Known rows, with every way that one mark hangs from another:
{Z_862 Z_390}: [  9 -29   5  -5   5  -4 -14  -8  14  -1 -19   2  -3  -6  -4   1   1  13
  18   2   6   3   9  -9   2 -11  20   5  18  -7 -15  -6  -1  15  -4  -1
  13  11 -10   6  12  -8 -10 -17  -6   1  17   3  10   9]
{Z_558 {Z_757 {Z_20 Z_390} Z_851}}: [  1 -18   7 -25   0 -10  -4   0  -3  18 -33   6 -17   8 -25   4 -13  17
   9  -9   5  16  -7 -11  -6  -2  31  -3   3  10   0 -13  -1  -2  13  -3
  13   8 -13  13  14  11 -24 -21   0 -19  -3  -2 -15  21]
{Z_20 {Z_390 Z_862}}: [  7 -14   6  -1 -12  -1 -15 -16  10   0 -10   7 -10  10 -12  12   1  12
  -2   6  -1 -14   0 -14   2  16  24   5   2   0   5 -15   2  -2  -2  -1
 -11  19  -5   5  10   0 -34 -15 -14 -18  -9  15  14  15]
{Z_117 {Z_862 {Z_390 Z_20 Z_558 {Z_851 Z_757}}}}: [ 16 -36  -8  -7   0  11 -21   4   6 -14 -30   5  34 -11  -8   2  30  32
  14 -15  11  12  15  19  -9  -6  24  -7  14  17 -25  -4   3  25 -17   3
   6  11  -5  -4  55 -18 -44 -22 -30  -8  -3 -24 -17   3]
{Z_390 Z_862}: [ 21 -15   7   1 -11   0  -8 -14   9   4  -9  10  -7   2  -5   9   4   7
  -2  15   4   0   5 -10   1  10  13  -9   3   8   0 -10   0  12  -5  -1
  -8  19  -4   6   8   0 -23 -16  -9  -8   2  12  15   9]
{Z_862 Z_117 {Z_390 Z_20 Z_558 {Z_851 Z_757}}}: [  9 -45 -10   6   5  10 -13  14  17  -5 -32   8  19  -3  -7   1  11  23
  10  -7  20  -4   7   1  -8  -5  28 -20  12  10 -13 -32 -10  30  -1   6
  14   9 -13  -3  59 -23 -35 -20 -21   1   5 -17 -17   0]
{Z_390 Z_851 Z_862}: [ 15 -11  -8   7 -20  -2  -7  -9   4 -18 -18   9  -2   6 -11   4   7   6
   0  -1  -2   1   1 -15  -5   4  22  -5   1  11   1 -19   0  16 -11   0
 -13  16 -13   6  22  -6 -19 -20 -13 -14  -3  21  23   6]
{Z_862 Z_117 {Z_390 {Z_851 Z_757}}}: [  8 -42  -9   5   5   8 -18  12  15  -9 -22  -5  10   2 -10  -9   3   6
  23 -17  16  10   0  -9  13  -4  27  -5  17  -1  -6 -36  -5  22   1   5
  15  19 -15  -1  34 -17 -17  -1 -17   3  13  -2   1  -5]
{Z_558 {Z_390 {Z_862 Z_117}} {Z_757 Z_20 Z_851}}: [  6 -34  17 -15 -14  -4  11   5 -11  24 -44  18 -31 -10 -23  -2 -43   3
  14 -16   1  20  -3 -22   3  -1  23  -4  13  38 -20 -37  -9   0  17   1
   2   9 -10  20  20  16 -44 -37   1 -24   1  14   0  14]
{Z_390 {Z_558 Z_757} Z_851 {Z_862 Z_117}}: [  8 -15  -4   6 -20   5   5   9  -3  -1 -32  18  -8  -5 -11   0 -21  11
 -11   1   9  -6   6 -28 -15   4  32 -23  -9  31   5 -43 -10  24   7  -7
 -11   2  -2   4  35  -2 -36 -30  -9 -10  -3  18  12   5]
{Z_558 {Z_390 Z_862} {Z_757 Z_20}}: [ -2 -16  12 -21 -23  -6  14  -7 -10  15 -38  20 -31  -5 -22  -3 -28  -2
  15  -5  -6  14  -3 -24  -7   2  22   5  16  28 -13 -10   7   5   2  -9
  -5   0   1  17  18  15 -55 -24  -4 -27  -1  12  -1  13]
{Z_851 {Z_757 {Z_20 {Z_390 {Z_862 Z_117}}} Z_558}}: [  7 -25  -3  -7   0  10 -15  -5   6  11 -11  -5   8  25  -5  -9  -3  14
  16 -17  -8  -5 -15  -7  19  32  29 -13  -7   0  13 -27   3 -10   3   9
  -3  35  -6   6  19  -4 -41 -10 -29  -2 -17  22  -1   3]
{Z_20 {Z_390 Z_851}}: [  1 -11 -10   7  -6  -1  -8   0   6 -16 -13  -5  -3  26 -15   5   4  10
   2 -11   4 -17  -4 -13  -4  -3  26  13   5  -8  15 -17   2   3  -3   4
   0   7  -9   3  32  -7 -14  -8 -10 -15  -6   7  -2  12]
{Z_117 {Z_862 {Z_390 Z_20 {Z_558 {Z_757 Z_851}}}}}: [ 14 -33  15 -17   7  -3 -14   5  -4  14 -37  20   8 -25  -7  11   6  32
   8  -1  23  23  20   9 -21  -8  35 -11   9  40 -31  -5  -7  22   1   0
   9   7  -6  -5  38   1 -40 -47  -5 -16  -1 -18  -7  21]
{Z_117 {Z_862 {Z_390 Z_558}}}: [ 11 -24   8 -13  10   2 -24 -10   7  -1 -23   3  17  -5  -3   8   9  26
   6   0  13   9  16  10 -10 -11  22   5  18   7 -21  -7  -1  23 -13  -5
   3  12   2   3  23  -3 -20 -30 -18  -4   6  -5 -10  13]
{Z_20 {Z_390 {Z_558 Z_757} Z_851 {Z_862 Z_117}}}: [ -6 -18  -4   6 -20   5  -5  11   2  -1 -31  13 -11   5 -18   7 -24  17
 -13  -8   9 -19   2 -27 -13  10  39 -11 -10  21  16 -51  -7   9  11 -10
  -7   0  -5   1  35   3 -42 -31 -13 -17 -14  17   9  13]
{Z_390 Z_20 Z_558 Z_851}: [  6 -16 -14   8  -5  -2  -2   4   8 -15 -25  13   6   5  -1   8  13  22
 -10   3  10  -9   7   0 -26  -7  12 -12   1  12  -3  -8  -6  20 -12   8
  -1  -7  -7   1  54 -17 -25 -30  -8 -12  -6 -14  -9   9]
{Z_20 {Z_390 {Z_558 {Z_757 Z_851}} {Z_862 Z_117}}}: [  0 -26  10   2  -2  -2  -7   7   3  18 -30  16 -12  -5 -14  20 -22  23
 -16   2  14  -3   7 -12  -5   8  37 -13 -12  24   3 -39 -15   3  20  -4
  -3  15 -10   3  27   4 -38 -42  -2 -11  -7  14   2  26]
{Z_862 Z_117 Z_390}: [  9 -36   6   6   9   7 -16   5  16   6 -12  -5  -3   0  -6   0 -16   7
  21  -4  17   0   3 -10   6 -13  25  -1  17   2 -11 -37 -13  13   5   5
  17  10  -8   4  13 -11 -12 -13  -6   8  15   9   7   4]
{Z_558 Z_390}: [  3 -20   8   2  -6 -10  -4  -1   4  -1 -19   0 -10  12  -8   4 -10   2
  13  -1   9  -7   7 -10  -6 -16   8  23  18   3  -1   0   1   3  -4  -2
   3   1  -6   8  18  -4 -36  -9   0 -17  -2  -8  -6   7]
{Z_757 {Z_20 {Z_390 Z_558 {Z_862 Z_117}}}}: [  1 -24  -4 -12  -7  10 -11  -6   9  14 -22   5  -9  12 -18  11 -21  19
  -5   0   0  -8  -8  -5  -3  13  28 -15  -5   6  12 -32  -7   1   4  -6
 -12  13   2  13  29   0 -34 -25 -33 -12   0  21  -8  24]

Rows:
[ 10 -20 -14 -16  -4   2  -1   2   5  -9 -26   0   4  16 -17  -5  19   9
  17 -15  -3  20 -14  -8   4  -1  15 -11   6  -2  -1  -8   5   9 -13  11
   0   9 -10  11  29 -12 -23   8 -15  -9   4  -5 -17   1] -> {Z_390 {Z_851 {Z_757 Z_20}}}
[ 10 -36  -6   9  -4   9  -7  16  13 -10 -20   2   6  -7  -8  -9  -3   7
  20 -13  15  -9   2 -12  -9 -18  31  -2  14  17 -13 -44  -9  23   2  17
  18   3 -16   1  53 -16 -25 -27 -16  -6   9   5  13   6] -> {Z_862 Z_117 {Z_390 Z_20 Z_851}}
[ 20 -32   0  -5  -4  11 -23  10   3 -15 -12   3  30 -13 -13  -5  35  22
  29 -20  11  12   7  13  -1  -1  24   4  17  17 -17  -6   6  19 -15  13
   9  16  -5  -2  42 -16 -41 -12 -31 -18  -6 -13  -7   3] -> {Z_117 {Z_862 {Z_390 Z_20 {Z_851 Z_757}}}}
[  7 -23   7 -23  -9 -10   3 -11  -6  19 -50  24 -19 -12 -13  10 -13  23
  -7   7  -4  29   6  -8 -11   5  28 -32  -8  33 -18 -12  -7  14   4 -15
 -10  12 -11  16  19  14 -26 -47   0 -14   6   4  -9  23] -> {Z_390 {Z_558 {Z_757 Z_20 Z_851}} Z_862}
[  9 -26  -5  11 -12  13 -17  10   9  -9 -13   0   5  12 -16   2   6   7
   4 -14   6 -12  -8 -11  10  28  25  -4  -2   2  19 -35  -6   0   6   3
  -5  23 -10   2  31  -9 -40  -3 -29 -12 -14  13   4   3] -> {Z_20 {Z_390 {Z_851 Z_757} {Z_862 Z_117}}}
[  2 -16  -4 -30  -6   3  -7   1  -8  -2 -43   6   6 -11 -20  -7 -12  24
  20 -20   2  27   9  -9 -18 -13  43  -4  16  26 -24 -21   2  25  -5  -7
   5  -5   2   9  38   7 -31 -34 -25 -15   4  -3  -5  11] -> {Z_117 {Z_862 {Z_390 {Z_558 {Z_757 Z_20}} Z_851}}}
[  8 -28   4   6   7 -14 -10  -4  -5   7 -34   7  -1  13  13   3   5  12
  19  -8   1  -2   9   5  -5 -12  11  11   7  15 -23   1  -9   2   0  21
  10  12 -24   2  42 -13 -35 -39   1 -13 -15  -9   0   7] -> {Z_757 {Z_558 {Z_390 Z_20}} Z_851}
[ -2 -13   2  -1  -9  -1 -16 -17  12   0 -22   8  -7  13 -11  18  -4  20
 -14  14   6 -15   6  -4  -7  15  25  -4  -6   2   8 -10  -4   2  -4 -15
 -12  10  -2   4  23  -2 -36 -33 -15 -15  -9   5  -5  19] -> {Z_20 {Z_390 Z_558 Z_862}}
[  3 -32  17  -3  -8 -12   3  11  -6  12 -36  21 -20 -12 -11   5  -6   8
   7  -4  16   8   7 -10 -16 -13  11   4  12  31 -23  -4  -2   8  10   9
  19  -7 -14   5  34   0 -46 -30  11 -23  -6 -18 -15  16] -> {Z_558 {Z_390 Z_20} {Z_757 Z_851}}
[  5 -16  -3   7 -26  -1   3   3  -1  -4 -35  32  -3 -14 -13   5   2  17
 -11   7   4  -2  11 -15 -29   5  27 -21  -8  35  -6 -18   2  27  -4  -3
  -9  -7  -9   0  47  -4 -45 -35  -8 -22  -9   2   8  11] -> {Z_390 Z_20 {Z_558 Z_757} Z_851 Z_862}
[  7 -17  -9   8 -15   8 -12   1   9 -11 -10  -3  -8  19 -14   4 -11   6
   2 -15   4 -23  -6 -18   1   7  33   6  -2   6  20 -47  -7   0   4  11
  -6  21 -11   5  31  -6 -24 -21 -25 -19 -11  27  18  12] -> {Z_20 {Z_390 Z_851 {Z_862 Z_117}}}
[  9 -29  -1 -10  -6   4  -6  -1  -2  13 -31   1  -5  17   3 -16 -18   2
  30 -20 -11   9  -7  -9  16  15  17  -7  10  10 -11 -24   0  -3   2   4
  -2  25  -6  13  24  -5 -47 -12 -23 -11 -13  14  -4  -1] -> {Z_851 {Z_757 Z_20 {Z_558 {Z_390 {Z_862 Z_117}}}}}
[ 12 -37  -9  13 -14  14  -7  12  11 -10 -26  13  13 -11  -8   5  15  19
  -7   3  11  -8   4   2  -9  13  13 -29  -8  23   0 -26 -10  22  -3   9
 -11  14  -7  -3  54 -17 -46 -22 -26  -6 -18  -4 -12   2] -> {Z_390 Z_20 Z_558 {Z_851 Z_757} {Z_862 Z_117}}
[ 13 -19 -15   5  -2   1 -11  -1  -1 -13 -13   1  24  13  11 -16  33  16
  15 -10   3   5  -2  -3  -2   6  15  -9  -5   4  -2   3   5  17 -13  13
   7  12 -15  -6  42 -27 -32  -4 -14  -4 -17  -9  -4 -10] -> {Z_390 Z_20 {Z_851 {Z_757 Z_558}}}
[ -2 -31   7 -30   9 -12   1  -5   1  22 -57  16 -12 -15 -17   4 -17  24
   8  -1   5  37   7 -11 -14 -10  34 -22  10  21 -28 -16  -6  16   9 -11
   9   0 -14  15  27   7 -12 -40   5  -4  19 -11 -15  21] -> {Z_862 {Z_390 {Z_558 {Z_757 Z_20 Z_851}}}}
[  1 -43 -13   8   1   5  -9  14  16  -9 -30   8   9  -6  -7   5  -2  21
   5  -7  17 -11  10  -6 -17 -16  30 -11   9  13 -17 -39 -17  31   0   9
   9   2 -12   1  60 -19 -27 -42 -18  -5   4  -3  -4   9] -> {Z_862 Z_117 {Z_390 Z_20 Z_558 Z_851}}
[  5 -40 -11 -14   3   7  -9   9  11  -1 -33  -7   4   1 -19 -12  -2   8
  34 -22   3  22  -8 -11  12  -6  27 -13  17   2  -8 -39  -2  17  -2   7
  11  18 -16  11  37 -11 -17  -1 -24   4  19  -1 -11   0] -> {Z_862 Z_117 {Z_390 {Z_851 {Z_757 Z_20}}}}
[  9 -26  -7   4 -12  -9  -8   7   2 -16 -28   1   2  14 -10  -3  13  -1
  19 -18   8   2   3  -5   3 -12   7  13  15  -6  -4   1   4   8  -8   5
  -2   4 -11   8  36 -12 -41   8  -6 -17  -8 -15 -13  -4] -> {Z_558 {Z_390 {Z_851 Z_757}}}
[ 11 -20 -17   8  -3  -1 -13   3  10 -18 -36   3  16  10  -5   3  23  21
  -5   5   9   9   5  -1  -8  -2  15 -17  -3  -3   4   2  -5  21 -12   0
  -3   8  -6   3  37 -19 -22   2  -4   0  -1 -18 -21  -3] -> {Z_390 Z_558 {Z_851 Z_757}}
[  6 -18  11   5 -11   3   5   5   1  15 -24  21 -10  -8  -5   4 -28  14
 -14  10  16   0   6 -27  -5   7  22 -24  -4  30   1 -36 -14  18   9 -16
  -7   1   4   2  11   0 -37 -28   0  -5  -4  15   5  10] -> {Z_390 {Z_558 Z_757} {Z_862 Z_117}}
[ 10 -30 -13 -10 -12  10   0   4   4  -3 -38   3   7   5 -16   2  -1  14
   3  -8  -3   9  -3  -4   0  12  23 -30  -4  13   3 -33  -7  15  -3   0
 -16  22  -6  14  39 -11 -31 -17 -31  -6  -1   8 -19   5] -> {Z_390 Z_558 {Z_851 {Z_757 Z_20}} {Z_862 Z_117}}
[ 14 -31   6   6   1  -9 -14  -7  -2  10 -36   3  -8  18  11   2 -18   3
  13 -13  -3  -3   6 -10   9   4  23   5   3  19 -14 -33 -18  -3   8  10
  -2  28 -24  10  26  -1 -31 -46  -3 -15 -11  23  15   2] -> {Z_757 {Z_558 {Z_390 {Z_862 Z_117}}} Z_851}
[ 16 -24  -8   8 -15   9 -11  12  11 -11 -15   2   5   1 -10  -2   9   5
   8  -9   7   0  -3  -9   8  13  18 -19   1   9   8 -36  -8  12  -1   4
 -10  26 -11   3  25 -13 -30  -2 -19  -6  -7  15   8  -1] -> {Z_390 {Z_851 Z_757} {Z_862 Z_117}}
[  9 -17   8   1 -16   1   4  -3   0  12 -24  36  -6 -17  -9   6  -3  19
 -13  19   9   2  12 -16 -23   9  20 -28  -8  34 -11  -4  -3  23   0  -8
  -4  -6   2  -3  29  -3 -55 -35  -3 -12  -9  -1   2  16] -> {Z_390 Z_20 {Z_558 Z_757} Z_862}
[  6 -25 -14  15 -19   4  -3   3  -3 -10 -25   7   0  16   6 -10 -16   3
  15 -22  -1 -24   1 -21  -5   6  24   3   2  26 -10 -37  -8  12   2  17
  -4   7 -16   3  60  -7 -50 -41 -23 -21 -20  24  24   1] -> {Z_757 {Z_558 {Z_390 Z_20 Z_851 {Z_862 Z_117}}}}
